What can hang from each mark
Z506: Z863 Z922
Z589: Z836
Z264: Z836 Z922
Z836: Z264 Z589
Z922: Z264 Z506 Z589
Z863: Z218 Z506
Z218: Z922

Known rows, with every way that one mark hangs from another
Z218{Z922{Z506}}: [ -3   5 -35  -1   9   3   2   4   8  -9  -9  11  -1  -8  -8   4 -12   5
   9   1  -4  -9]
Z863{Z218 Z506{Z922{Z589}}}: [ -5 -13  -2  -4 -22  -7   5   2  13   1 -10   4 -11   5  26   4 -49 -25
   2  17   4 -10]
Z264{Z836 Z922}: [ -6   9   3  -7  22   3  -2   5   0  21  10   8  -4  -5 -10  -7  -8  31
  24 -19  -4   4]
Z863{Z218{Z922{Z589}}}: [ -4  -5   2  -4  -3 -13   7   2   2   6 -17   6 -18 -18  -4   5 -19 -15
  10   0   1  -9]
Z506{Z922}: [  1   3  12  -2 -14   3   9   1  -5  -5  -3   1   3  25  25   6 -33  -3
   2  16  -2  -7]
Z264{Z922}: [ 11   6   4  -7  16   2   8   1  -2  17   0   8  -3  -6 -20   4 -26   7
  13 -10  -5 -11]
Z589{Z836{Z264{Z922{Z506}}}}: [  8  -5   8 -10   9  -2  -5   2   5   6   3   1  -4   3  -3  -1  12  -3
  16   3  -8 -11]
Z922{Z506 Z589{Z836{Z264}}}: [  0 -17   1   5 -10   7  -4   4   2  -9  -2  -7   2  -4   0   3  31 -18
   0  18  -7   1]
Z922{Z264}: [  4   8  22  -8  -3  -6   7  -3 -10  10  -6   3   4   4   3   6 -14 -18
  -9 -23  -5  -2]
Z836{Z264{Z922{Z506{Z863}}} Z589}: [ 22  26  -9   0  22  -4 -18   3   0   1  14   9  -7 -13 -17   1  10  54
  -5  -8 -10  -1]
Z218{Z922{Z264 Z506 Z589}}: [ -6   0 -32   4   5   2   4   5   0  -4  -7   0   8 -16 -11   1  12 -11
 -10 -11  -4   4]
Z836{Z264{Z922} Z589}: [ 22  28  -2  -8  26  -6 -14   6  -2  19  10   9  -8 -18 -10   3  -7  55
   1 -15 -16  -4]
Z836{Z264{Z922{Z506}} Z589}: [ 21  27 -10  -4  24  -4 -17   8   0   8  13  10  -7 -16 -12   3   3  52
  -1 -11 -16  -2]
Z506{Z863 Z922{Z264{Z836} Z589}}: [ -8  -4  15  13 -20   3   4  -9 -12 -17   8 -14  13  26  14  -7  20  -2
 -22   5  17  17]
Z264{Z836{Z589} Z922{Z506}}: [ -5  23  -4  -4  37   7 -17   9   4   8  19   8  -5 -12 -14  -9  17  41
  18  -8 -10  10]
Z218{Z922{Z264 Z506 Z589{Z836}}}: [ -8  -3 -26  -1  10   2   1   4   4  -4  -6  -5   8 -14 -10  -3  28 -24
  -3  -5  -3   2]
Z264{Z836 Z922{Z589}}: [ -8   1   2  -2  17   7   0   7  -3  24   9   0  -1 -14 -13  -8   5  26
  18 -15  -3  10]
Z836{Z264 Z589}: [ 19  26   5  -7  12  -8 -15   4  -3  12   3   8  -7 -13   8   7 -10  48
  -1  -8 -16  -4]
Z218{Z922{Z506{Z863}}}: [ -1   4 -35   5   6   3   1  -2   6 -18  -7  10   0  -3 -13   2  -2   7
   4   4   4  -7]
Z506{Z863 Z922{Z264{Z836}}}: [ -6   4  16   9 -16  -1   2 -11 -10 -20  10  -6   9  35  16  -6   8   3
 -16   2  15  11]
Z922{Z506{Z863} Z589}: [  1 -14  -1  16 -16  10   2  -6  -3 -23  -4  -4   4   0 -13   5  20 -11
 -13  20   7   4]
Z264{Z836{Z589}}: [ -8  22  17  -9  21   2 -14   4   0  14   5   6  -5  -6  16  -3  -2  35
  19  -5  -9   7]
Z863{Z218{Z922{Z506 Z589}}}: [ -5  -7  -5   0  -5 -10   4   4   4  -5 -14   7 -18 -15  -7   4  -8 -18
   7   5   1  -7]
Z264{Z836 Z922{Z506 Z589}}: [-10  -2  -9   4  15  11  -4   9   1   9  13   2  -1 -11 -17  -8  20  22
  14  -8  -5  13]

Rows
[ -1   0 -15  -7 -13   2   5   1  10   4  -4   4   9  16  28   4 -49 -13
  -5   1  -1  -8] | Z863{Z506{Z922{Z264}}}
[  3  -2   7   4  -6 -11   3 -12   0 -13 -10   7 -13   1 -13   3  -9  -3
   2   5  17 -10] | Z506{Z863{Z218{Z922}}}
[ 16  -1  -9   3  -6  -9  -3   2  -1  -3   5  11 -11   0 -17   3  -4  29
  -1 -13  -2  -6] | Z836{Z264{Z922{Z506{Z863{Z218}}}}}
[ -2  -8  22  10 -17   2   6 -12 -10 -18   4 -19  13  27  10  -5  24 -26
 -21  16  16   8] | Z506{Z863 Z922{Z264 Z589{Z836}}}
[ -5  -4 -20  -5  12   4   5   2   5  11 -13  -4   2 -18  -4   0   1  -9
  13   4  -3  -7] | Z218{Z922{Z589{Z836}}}
[ -4  -4 -28 -10  -3 -12   2   2  20   7 -17  16 -16 -14   8   4 -52 -13
  14   0   3 -17] | Z863{Z218{Z922} Z506}
[-10  -3  19  -1  -6   0   3   2 -12  18   0  -9   8  -8   7  -2  18  -8
 -10 -24  -4  17] | Z922{Z264{Z836} Z589}
[ -4  12  18   7  -7  -2  -3 -10 -10 -19  12  -7   9  31  16  -7  12  10
 -17   3  14  12] | Z506{Z863 Z922{Z264{Z836{Z589}}}}
[ -4 -15  29  10 -22  -4   5 -11  -4 -23  -1 -14  -5  23  11  -3  12 -27
  -7  33  20   0] | Z506{Z863{Z218} Z922{Z589{Z836}}}
[ -6 -12  15   2  -5   4   0   0  -4  -7   0 -14  10  -2  -3  -1  45 -49
 -14   1  -4   8] | Z922{Z264 Z506 Z589{Z836}}
[ 17  -2  -9  -1  -3  -4   3   5  -5  18   2   4  -4 -10 -11   6 -12  31
  -1 -17  -9  -3] | Z836{Z264{Z922{Z589}}}
[ -3 -10  29  -7  -2  -1   6  -3  -9  16  -5 -16  10  -7   2   0  24 -43
  -9  -8  -4   4] | Z922{Z264 Z589{Z836}}
[ 16  -4 -16   7  -7  -1  -1   2  -3   0   6   5  -3  -5 -18   3   5  31
  -7 -11  -3   0] | Z836{Z264{Z922{Z506{Z863} Z589}}}
[  1  -4   8   6  -8 -12   4 -12  -4 -11  -9   1  -9  -2 -15   1   3 -10
  -7  -1  16  -3] | Z506{Z863{Z218{Z922{Z264 Z589}}}}
[  4  -7  -1  -1  15  10   3   4   2   5   4  -3   1 -11 -25  -2  14 -14
   9   7  -5  -3] | Z264{Z922{Z506 Z589{Z836}}}
[ -1  -9  12   1 -16   4   6   3  -4  -2  -1 -11   5  18  26   2  -4 -10
  -1  21  -2  -1] | Z506{Z922{Z589{Z836{Z264}}}}
[ -2 -19   8  11  -9  10  -2  -8   3 -23  -2 -11   4   2 -10   0  41 -29
  -3  29   7   1] | Z922{Z506{Z863} Z589{Z836}}
[ -4 -15  15   9  -9   4  -2  -8  -4 -20   3 -16  12   4 -12  -4  57 -44
 -21   6   7  11] | Z922{Z264 Z506{Z863} Z589{Z836}}
[ -2  -7 -19  -2 -16   8   7   2  12   5  -7   1   7   9  29   5 -49  -9
  -1  15   0  -7] | Z863{Z506{Z922{Z589}}}
[ -4  -7 -11  -6 -12   5   4   1  11   6  -4  -5  12  11  28   1 -30 -25
  -5   8   0  -4] | Z863{Z506{Z922{Z264 Z589{Z836}}}}
[ -9  17   9  -1   9   0 -14   4  -3  -8  10   4   4   3   5  -4  27   2
  -7 -18  -9  14] | Z922{Z264{Z836{Z589}} Z506}
[ -7   2 -16  -7 -11   3   2   2  10   5   0   4   8  17  32   0 -42  -5
  -1  -2  -1  -2] | Z863{Z506{Z922{Z264{Z836}}}}
[ -4   0   8   3  -4 -13   0 -11  -2 -11  -5   5 -11   2 -10  -2   3   0
   0  -6  16  -1] | Z506{Z863{Z218{Z922{Z264{Z836}}}}}
[  2  -6   6   6  -8 -10   4 -12  -1 -12 -11   3 -11  -3 -14   2  -3  -5
  -1   7  17  -6] | Z506{Z863{Z218{Z922{Z589}}}}
[-10  -1  15   3 -15   3   6   3 -11   2   4 -11  10  17  27  -2   1  -8
 -12  -2  -2  13] | Z506{Z922{Z264{Z836} Z589}}
[ -8   6  -7  -2  20   7  -6   8   3   5  14  10  -4  -2 -14  -8   7  27
  20 -12  -5   7] | Z264{Z836 Z922{Z506}}
[  0  -9 -20  -4 -16   6   2   3  14   5  -4  -2   7   9  31   2 -36  -6
   2  15  -1  -7] | Z863{Z506{Z922{Z589{Z836{Z264}}}}}
[  6  -5   9  -6  17   5   7   2  -1  22   0  -5   0 -14 -21   0   0 -10
  13   0  -4  -6] | Z264{Z922{Z589{Z836}}}
